Known rows, with every step that occurs
dobu > zibun > dasez > mirad: [-34  -9 -52   8  10   0   1   1   2 -16  40 -11  43  22  -6 -13 -13 -21
  -7 -13  10  51   7  -9  30  28  13   3 -39   0   9 -41 -41   7  -7 -21
 -23 -42  12  23   3  70 -11 -30  17  -5 -34  -4 -11  27  -9   6  18 -21
   4   3  11  11   3]
dasez > dobu > pimot: [  1  15 -47   5 -74  57  20  32  24  25   5 -41  21  22  45  36  28  11
  17 -35 -12  39 -52 -16  54  17 -10  20  38  13  -1 -14  -9 -40 -24  21
  43 -14 -22 -21 -11  18   1  49  -9  29 -39  25  25  16  -9 -26   4  12
 -19 -15   0   0 -30]
guzo > mirad > pimot > dasez > dobu > zibun: [ -7 -18 -16 -17 -19  23  -6 -34 -13  54  35  -2  -5  32 -23   1  17   5
  36 -21  29  20  -2 -18   6   8  12  48  40  28  49  -8 -34 -35 -30 -27
  63 -12   5 -11 -20  39   8  49 -15  49   2  -4  27   7  67 -46 -51 -24
  -1  -5 -12  12 -13]
guzo > mirad > pimot > dasez > zibun: [-48  -4 -31 -14  29 -35  20 -12  -7 -24  14  10 -43  32 -41 -53   2  17
  23 -22  24  11  28   6   5   3   9  26  -5  68  23  -9  -2 -30 -41 -33
   2  -6  12  31   9  31  24   7 -28 -22 -15 -26  -8 -23   3 -53 -38  -3
 -51   8 -14 -41  68]
mirad > pimot > dasez > zibun > dobu > guzo: [ -9  26  -6 -14 -85  39  59 -38   3  -3  11   8 -11 -13 -16  13  45  64
  31 -35  -3  30 -20  28  14  18  -8   0  30  27  24 -24  23 -42 -22 -40
  72  26  26 -38 -27  17 -27  72 -12 -14  19  33  64  13  -3 -18 -19   3
 -58   1  -4  48   4]
mirad > pimot > dasez > dobu > guzo: [ 17  16  -5  36 -84  62  73 -29  11 -15   5  10   3 -12 -10  34   9  65
  25   2  -2  24 -51  26  15 -36 -27  -4  31  14  24 -22  26 -25 -23 -64
  78  20  19 -34 -12  12 -21  66 -10   5   6  43  43 -11  27 -19 -38  -8
 -43 -22   2  39   0]
dasez > zibun > dobu: [-65 -20 -24 -57 -41   8 -20 -32  10  27  50 -13  27 -32  11   7  37  15
  31 -63 -37  30  20   8  11  73  -1   8   4  36  35 -14 -26  11 -26 -41
  51   5 -17 -30  -3  56 -42  41  14  -6 -10  -9  50  25 -35 -13 -16  33
 -54  -1 -33  30 -26]
dasez > dobu > guzo: [ -5  16 -22  23 -96  76  49 -21  29   2  29  16  27 -25   9  14  -1  53
  25 -40 -32  19 -54  16  41   5 -45 -11  25  11  22  -8  -6 -16 -31 -80
  75   4 -11 -61  -6  15 -36  56  -3   9   5  53  46   9   7  17 -13   8
 -64 -13  14  47 -18]
guzo > mirad > pimot > dasez > zibun > dobu: [-41 -17  -5 -53 -15 -17  -4 -49  10  12  28 -14   8  -1 -10  21  44   9
  21 -16  -8  33  41  12  -5  39  14  25   6  37  34 -25   6   4 -10 -28
  56   3   5  -7   2  63 -26  53  18  -8   0 -33  32  17 -22 -48 -21   3
 -34   7 -45  26  -2]
pimot > dasez > zibun: [-62 -13 -47  -2  28 -24  12  -7 -14 -26  30   3 -19  -7 -34 -83 -12  25
  40 -36 -10  13  26  18  14  -9  -7  13 -19  61  24   1 -40 -29 -42 -62
  -5   5   7  37   5  27  20  -9 -35 -32 -13  -9  -6 -25  -7 -30 -50  23
 -56  -7  -8 -35  34]
zibun > dobu > pimot > dasez: [  8   1  -9  17 -30  -6  49  -7 -14  -7 -13 -53   7 -25  13  18  26  28
  47  36 -25  45   7  17  19 -42  17   5  -1  12   1 -26 -17 -41   0   9
  24  12  29  59   3  32  25  37 -13  -1 -13  -4  -2 -14 -14 -56 -28   5
  16 -38 -30  -3 -26]
guzo > dasez > mirad > pimot: [-13 -10  -6 -14   1 -21  36  10  -2 -27 -13   6 -18  49  -6  36  25  -6
   0   1  52  50 -43 -26  -7  45  16   2 -11  20   8 -38  32 -10 -15  25
   4 -35  26   1  34  42  -3  -1  19   4 -63 -20 -10 -18  -4 -37 -12 -60
  -9  -4 -23 -17  60]
zibun > dobu > guzo: [ -10   16    0   -4 -112   53   54  -33   21   11   17    5   18  -49
   11   23   34   54   36  -33  -45   35  -26   20   35   41  -23  -20
   20    6   19  -12  -16  -16  -18  -54   73   11    4  -55  -10   18
  -44   56   -4    6   16   43   50   20  -24   25    9   10  -51  -17
   -4   56  -29]
guzo > pimot > dasez: [-13   4  -4  30   3 -30  47   9 -28 -34 -22 -25 -13 -31   7 -30 -11  26
  61  52   5  36   5  19 -18 -66 -13   0 -23   1   7 -31 -13 -30 -13 -26
   7  -6  13  81  54  28  45  21 -42 -11  -7 -36 -20 -64 -10 -35 -46   7
 -18 -22 -25 -43  12]
guzo > dasez > dobu > zibun: [-31 -16 -26 -16 -20  31 -26 -32 -17  72  48 -14  17   7   5 -15  10   5
  57 -61   9  42 -30 -14   1  13  -6  51  24  21  57   6 -62 -39 -19 -52
  66 -20  -9 -27  -5  31   8  49 -13  38  -1   0  30  19  55 -19 -76 -34
 -12 -27 -17  19 -51]
dobu > pimot > dasez: [  6   1 -20  39 -13 -17  60  13 -14 -20 -19 -42  -9 -19   4 -13   6  32
  50  32 -22  40   0  10  32 -50  10   0  -6  19  -6 -17 -32 -52 -14   8
  -5   2  26  73  11  17  44  11 -36   0 -22  -3 -26 -34 -11 -43 -30   2
  14 -44 -16 -31  -1]
mirad > pimot > dasez: [  7 -20   9  26   2 -34  71  -6 -31 -35 -22 -14 -30 -25 -25  17  18  38
  37  52  11  24  -3  14  -8 -32  13 -13  -6  27  10 -28   8 -23 -30  -2
   1  14  46  60  28  28  24  10 -27   4 -37 -22 -22 -61   3 -50 -55 -13
  14 -42 -34 -35  37]
guzo > mirad > pimot: [ -7  -7   8 -27 -31 -25  41  13  31  -3 -12  22 -34  33 -13  42  33  -8
   1  -2  21  20 -12 -36  21  72  10   7   7  26   9 -13   7  -4 -48  21
   8 -38  -8 -17  33  33  -8  19   0  47 -41 -28 -22 -23 -13 -21  23 -35
 -14   1 -28 -35  63]
zibun > dobu > guzo > pimot > dasez: [  4  19   9  24 -37  -3  62 -14 -25 -31 -23 -21 -12 -32  10 -13   9  48
  64  46   5  44  -3  34 -22 -68 -16  -3  -4  -9  11 -38  13 -42   0 -28
  43   9  24  59  32  22  26  55 -33 -14  15 -18  13 -42  -4 -36 -35   8
 -26 -16 -18  -4  -4]
pimot > dasez > dobu > zibun: [-16 -24 -30  -2 -19  34  -9 -31 -30  54  43  -8  12  -2 -16 -21   8  15
  48 -33  10  18  -5 -10  11   0   1  33  28  23  48  -4 -54 -33 -31 -50
  59  -1   4  -5 -18  35   7  41 -25  40   1  11  36   5  62 -31 -67  -3
  -7 -20 -14  17 -34]
dobu > pimot > dasez > zibun > mirad: [-24  14 -82   6  22 -38 -10  17   6 -20  24  -8   9  32 -25 -31  27 -18
  -8 -50   6  33  41   9  68  31  48 -15 -36  20  -2 -38 -65 -51 -14 -33
  -6 -43  13  43  36  39  33 -15 -15  -7 -10  -4 -17  39 -10 -33  51   5
 -28  29 -10 -14  42]
dobu > guzo: [-10  20 -21  26 -88  43  71  -2  17  -9   5  27  -2 -37  -2 -25   8  58
  43 -39 -37  26 -44  12  54  27 -33 -26   4  12   9  -1 -38 -35 -46 -61
  32  -1   1 -36   0  -5 -17  26 -31   8   7  55  18  -7 -11  37   6   5
 -58 -20  16  21   8]
mirad > pimot > dasez > zibun > dobu: [-39 -17  -7 -49 -22  -4   6 -42  -6   7  31 -17   6 -16  -8  23  45  22
  30 -23  -7  29  26  18 -13  37  13  12  10  37  30 -30   9   0 -15 -25
  55  20  19  -2  -7  58 -26  55  10 -15 -10 -21  45   9 -17 -48 -37  16
 -36  -5 -46  24  -9]
dobu > guzo > dasez: [-28  17  -3  23 -35  -7  45 -24   5   0   3 -14   8 -36  24 -22 -10  55
  66 -19 -29  71 -49  17   5 -34 -37  12 -28   9  20   3 -42 -48  10 -66
  39 -31   6  -1  42   5  19  27  -5 -20   3   8 -16 -15  -8   6 -54 -67
 -30 -54 -25   5 -25]
mirad > pimot: [ -8 -13   4 -14 -45  -7  55  25  -8  -9 -14   8 -36   1 -11  44  41  14
  17 -11  28  22 -40 -17  10  62   8 -16  13  31   6 -24  13 -15 -56  30
   3  -3  15  -6  14  16  -6  20 -26  33 -61  -6   3 -38  -6 -22 -12 -10
 -14 -19 -23 -34  51]
dasez > mirad: [-44 -18 -55   3   8   2   3   8  28 -29  27  25  36  25   5 -26 -12 -18
  -1 -20 -18  26   0 -29  45  64  -2 -29 -30  10   6 -22 -36  28 -23 -32
 -20 -46 -11  -7  34  66 -29 -44  26  -4 -39  11  -8   8 -35  22  39   1
 -27  12   2  -3  33]
zibun > pimot > dasez > dobu > guzo: [ 18  25 -17  32 -86  64  60 -29  12 -15   7   1   9 -26   9  23   9  55
  29  -3   0  19 -45  37  24 -36 -29  -4  24  13  12 -23  19 -25 -19 -78
  73   6  -1 -23  -2   6 -14  66  -3   4   3  37  48  10  27  -3 -30  14
 -41 -23  10  35 -16]
dobu > zibun > pimot: [  0  20 -30 -24 -60  11  -4  17 -25  26   1 -11 -38  -8  29 -13  56 -23
  35 -62  78  15 -24  -6  31  54  21   7  12  28  -3 -24 -28 -44 -45  -4
  12 -37 -35   3   5 -23  31  42 -31  59 -46 -14  36  31  44  11  -6  40
 -10 -21  10 -37   2]

Rows
[ 20 -15  -9  20  14 -43  48  -5 -33 -19 -13 -10 -27   6 -43  18  37   9
  20  35  42  30  17  12  14 -12  47 -11  -8  17   9 -44 -14 -41 -20  -1
   3  -8  53  65  30  31  41   7 -24  20 -23 -22 -19 -26  30 -61 -24 -23
  22 -17 -33 -21  42] : dobu > zibun > mirad > pimot > dasez
[-15 -31 -18  25 -12  26   6 -31   9  -5  34 -25  49 -34   7  32 -19  24
  37  28 -38  17  -6  21   4 -43 -24   5   4  18  28 -15  -9  21 -17 -79
  56   9  -2   4  21  56 -15  35  19   4 -22   0  12 -20  11 -30 -63  12
 -13 -34 -31  17 -32] : pimot > dasez > dobu
[ -4  -9 -66   4  -2  -7 -30  -8  -1  28  41  -5  34  19 -20   9  33 -30
   6 -44  11  27  29  -9  63  41  49  -9 -12  -3  23 -37 -82 -29  -8 -56
  31 -43  10   9  28  55  13   7   0  40   2   8   4  54  39 -19  29  -8
  -1  17 -19  25  -8] : pimot > dasez > dobu > zibun > mirad
[ 10  -1 -10  30 -11 -31  39  -3 -24 -36 -15 -32 -18 -48   8  -4  15  12
  45  39  22  20  10  27  11 -51  15 -13 -26  20 -11 -36  -4 -20 -18 -34
  -8  -6   5  76  38   6  39  20 -15   4 -38 -32 -12 -23   9 -22 -37  30
   8 -45 -23 -41   7] : zibun > pimot > dasez
[ -2   5   3 -20 -29  -1  45 -10   6 -21  -9   7 -14  42   0  56  42   9
   1  -3  57  58 -47 -15 -14  41  18   1   6  11  11 -44  53 -12  -2  25
  34 -27  33 -25  17  40 -23  28  28   2 -41  -6  15   1  -1 -38  -6 -63
 -15  -2 -19  13  45] : zibun > dobu > guzo > dasez > mirad > pimot
[-25  -4 -37  21  32 -18  20   4  -1 -56  -2   5  21  28   6 -35 -20 -10
  17  35  21  41  14  -9   2 -15   3 -10 -34  -5   6 -46   3   6  -1 -18
 -14 -38  10  50  45  66   6 -18   9 -22 -23 -19 -16 -20 -18 -22  12  -5
 -20  16  -5 -20  39] : guzo > pimot > dasez > mirad
[-11  -6 -65  -7  -3  -9 -46  -7   8  42  47  -9  40  25  -6  11  32 -32
  12 -62  11  44  14 -12  52  55  42   1 -19  -5  28 -34 -88 -36  -1 -61
  44 -58  -1  -7  41  50  16   9   9  39  -3   3   1  58  35 -12  23 -30
  -4  15 -26  30 -19] : guzo > dasez > dobu > zibun > mirad
[ 18  17   8  -8 -61   6  58  -4  34  -7  -6  13 -18  35 -13  73  32  17
 -13   9  30  32 -27 -13  11  29  -3  20  19  20  10 -28  39 -12 -30   6
  40 -26   5 -27  11  29 -15  53   8  33 -23 -16   1  -3   3 -29  16 -45
 -20   3 -12   2  43] : zibun > dasez > dobu > guzo > mirad > pimot
[-12  11 -24  11   3   4  25 -17   3 -48   3   6  20  28  10 -15  -4   4
  16  32  14  45   6   1   1 -17   6 -12 -19 -11  13 -49  19   1  13 -22
  18 -26  16  29  28  65  -7   8  23 -26  -6  -9  11  -3 -19 -23  14 -10
 -26  22  -3  14  22] : zibun > dobu > guzo > pimot > dasez > mirad
[ -6  -7 -13  -5 -12 -10  47  20   0 -43  -4  -2  -7  32 -11  58  26  -6
 -22  15  52  40 -29 -10   3  47  21 -11 -10  16  -5 -55  43   4 -31  35
 -14 -20  33  15  12  49 -11  -6  11  11 -70 -21  -9 -16 -13 -31   9 -33
   2  -5  -7  -9  59] : zibun > dasez > mirad > pimot
[  7  26 -14   8 -51  18  25 -33  60   2  10  14  13  18  10  11  -1  10
  10   4 -18  22  11   1  43  -3 -18  22   4  13  15  -7  -6  -2  -9 -71
  57 -47 -40 -29  30  26  -9  54  26  24  21  -9  -1  28   4   4  34 -20
 -39   7  -2  12  11] : zibun > pimot > dasez > dobu > guzo > mirad
[-15   4 -34 -23  -3 -37  17  18  -3 -16   0   6 -30  46 -23  33  57 -12
  -9 -41  62  44 -16 -12  19  64  43  -7 -11  31   5 -45   2 -42 -26   8
  11 -38  24   5  39  29  17  10  -8  15 -45 -21 -10   9   6 -45  13 -39
 -25  15 -27 -27  70] : guzo > dasez > zibun > mirad > pimot
[-10 -10 -14 -15 -17   0  42  20   3 -31  -8  25 -20  47 -15  39  31  -8
 -14  -5  50  25 -34 -34  18  75  21 -22   4  25   3 -41  34   6 -42  38
  -6 -25  20 -13  16  41 -21  -6   7  21 -62  -5   4 -18 -10 -24  18 -22
 -14   7  -7 -21  76] : dasez > mirad > pimot
[ 16   1  14  25  -5 -32  78 -17   0 -34 -22   8 -37   0 -32  14  15  32
  28  55   9  25  12  11   6 -35  12   2  -5  27  14 -23  12 -22 -20 -14
  16  -6  37  44  27  25  22  24 -11   9  -7 -24 -29 -44  11 -51 -22 -36
   0 -25 -26 -22  46] : dobu > guzo > mirad > pimot > dasez
[-24  17 -11 -16 -41  -2  22 -43  59   8  21  21   8  14  -9 -13  10  21
  19 -13 -45  30  42  -3  44  28 -14  25   0  20  32   0 -30  -5  -8 -64
  56 -37 -26 -26  17  42 -21  43  19   1  41  -7   1  26 -25  -3  40 -26
 -47  18 -13  26   8] : pimot > dasez > zibun > dobu > guzo > mirad
[ -9   0 -45  25  19  -6  26   8  10 -46   0  -7  22  42   3 -26  -8  -6
   5  24   0  42   9 -17  39  -5  18 -11 -19   7  -2 -33 -12 -14   1   2
 -21 -31  19  47  17  62   5 -27  18 -17 -30   6 -22   1 -17 -27  21 -12
   3   2   5 -11  34] : dobu > pimot > dasez > mirad
[-29 -24 -39  26  41 -16  20  -8   9 -54  15   8  30  12 -14 -29 -27 -10
  10  33 -17  30  25  -7  28  -1   9 -26 -40   9   9 -32 -24  17  -7 -39
 -25 -31  17  41  36  69  -8 -43  24 -21 -28  -4 -25 -14 -21  -9   7 -10
  -3  -5 -11  -8  37] : pimot > dasez > mirad
[  8  14   8 -15 -63  15  54  -5  39   1  -8  26 -27  44 -11  59  34  14
  -9  -2  28  20 -31 -21  21  52  -7  15  27  27  16 -18  39 -13 -37   5
  46 -29  -6 -47  15  21 -19  51   8  39 -19  -6   7  -5   7 -25  23 -42
 -30   5 -14   2  53] : dasez > dobu > guzo > mirad > pimot
[  5 -26  -9  17 -17  23  26 -25   1 -12  15 -20  25 -13  -1  60   1  26
  20  33  -1  16 -22  16 -11 -38 -12   9  21  22  27 -31  29  11 -18 -44
  61  13  13   2  12  48 -14  50  12  10 -35  -8  19 -23  24 -47 -67   0
 -11 -29 -33  11 -12] : mirad > pimot > dasez > dobu
[  0  22 -25  35 -95  68  53 -22  21  -7  29  -9  40 -36   6  41  -4  56
  14 -17 -29  37 -49  40  27 -21 -47  -1   9   5  13 -20   2 -16 -17 -80
  67   5   2 -38 -13  20 -30  58  -2  -2   1  44  38  16   4  14 -20   0
 -45 -25  10  55 -39] : zibun > dasez > dobu > guzo
[ -3   4  -2  -6 -18  -2  52   2   1 -29 -14  18 -23  48  -7  36  25  10
   0  -2  59  49 -54 -20  -8  35  11  -4   1  21  11 -39  41 -21 -11  20
  15 -29  29 -15  23  33  -6   9  14   3 -48  -3  -1 -12   3 -32  -8 -63
 -14  -3 -11 -11  62] : dobu > guzo > dasez > mirad > pimot
[ 12   1 -10  17 -11 -21  31 -10 -39  -9 -13 -28 -32 -33  -2 -22  22   8
  54  17  46  21  12  20   5 -44  27   4  -7  24   2 -30 -21 -42 -27 -24
   2  -8  14  69  16   3  53  27 -31  24 -28 -26  -1 -11  43 -29 -51  23
  12 -40 -13 -39   3] : dobu > zibun > pimot > dasez
[ -6 -20 -18  -5 -25  29   4 -26 -33  50  34  -4  -7  16 -20   1  25   9
  41 -27  32  18 -16 -12   1   6  12  40  39  27  48 -11 -29 -40 -36 -26
  64   6  17  -6 -25  33   8  49 -28  45  -8   7  36  -1  68 -43 -71 -10
  -2 -21 -10  14 -17] : mirad > pimot > dasez > dobu > zibun
[-28  29 -50 -28 -38   2  -7  21  -6 -14   8  -8 -35  -2  29 -31  41 -19
  18 -73  65  14 -14  10  24  46   6   2  -4  46 -17 -22   6 -30 -48 -23
   2 -30 -45   4  13 -13  21  31 -18  16 -55 -21  31  25   6   2  -2  65
 -57  -1  11 -49  35] : dasez > zibun > pimot
[  9 -23 -18  19 -13  15  13 -24   2  -7  19 -21  30  -1  -8  68  11  13
   7  30   6  21  -8  14   0 -25   6  -2   9  11  22 -43  20  11 -11 -48
  58   0  19   6  26  60  -8  41  19  14 -32 -13  15  -7  25 -55 -40  -6
  -5 -16 -38  19  -2] : zibun > mirad > pimot > dasez > dobu
[ -2  -3 -17 -13 -12  -9  36  18 -10 -23   2   4 -12  48 -18  48  35  -9
 -20  -2  72  43 -29 -16   0  50  27   2  -2  18   6 -54  30 -13 -28  44
  -7 -22  38  10  -4  47  -5   0   0  21 -59 -13   1  -3   7 -35   6 -36
   6   0  -1  -9  52] : dobu > zibun > dasez > mirad > pimot
[-34  -3 -79   8  31 -46 -19   2   9 -25  36   5  15  16 -32 -34  16 -19
  -3 -47  -5  25  53  10  63  37  45 -24 -49  24   6 -35 -74 -28 -19 -63
  -6 -42   7  38  45  50  20 -23 -10  -4  -9  -7 -24  29  -6 -19  38  10
 -34  27 -20  -8  43] : pimot > dasez > zibun > mirad
[-22  27 -38 -32 -60  16   9  11   9  32   5 -51   6  26  44  11  52  17
  29 -58  -3  69 -25  -7  30  30   9  38  25  22   4 -16 -12 -63  -1  35
  49 -13  -8  -8 -14  19   4  60  -8   0 -19   5  32  35 -32 -44  -6  -4
 -24 -10 -18   4 -34] : guzo > dasez > zibun > dobu > pimot
[-84  -2 -45 -20  26 -29 -16  -9  -2   0  36  -5  -5   5   0 -78 -13  20
  51 -72  -4  48  -5   7  -1   8 -21  36 -27  55  29   9 -50 -41 -24 -63
  11 -29 -13   5  25  23  22   1 -19 -33 -18 -21  -9  -5 -14 -15 -64 -21
 -66 -11 -21 -33  16] : guzo > dasez > zibun
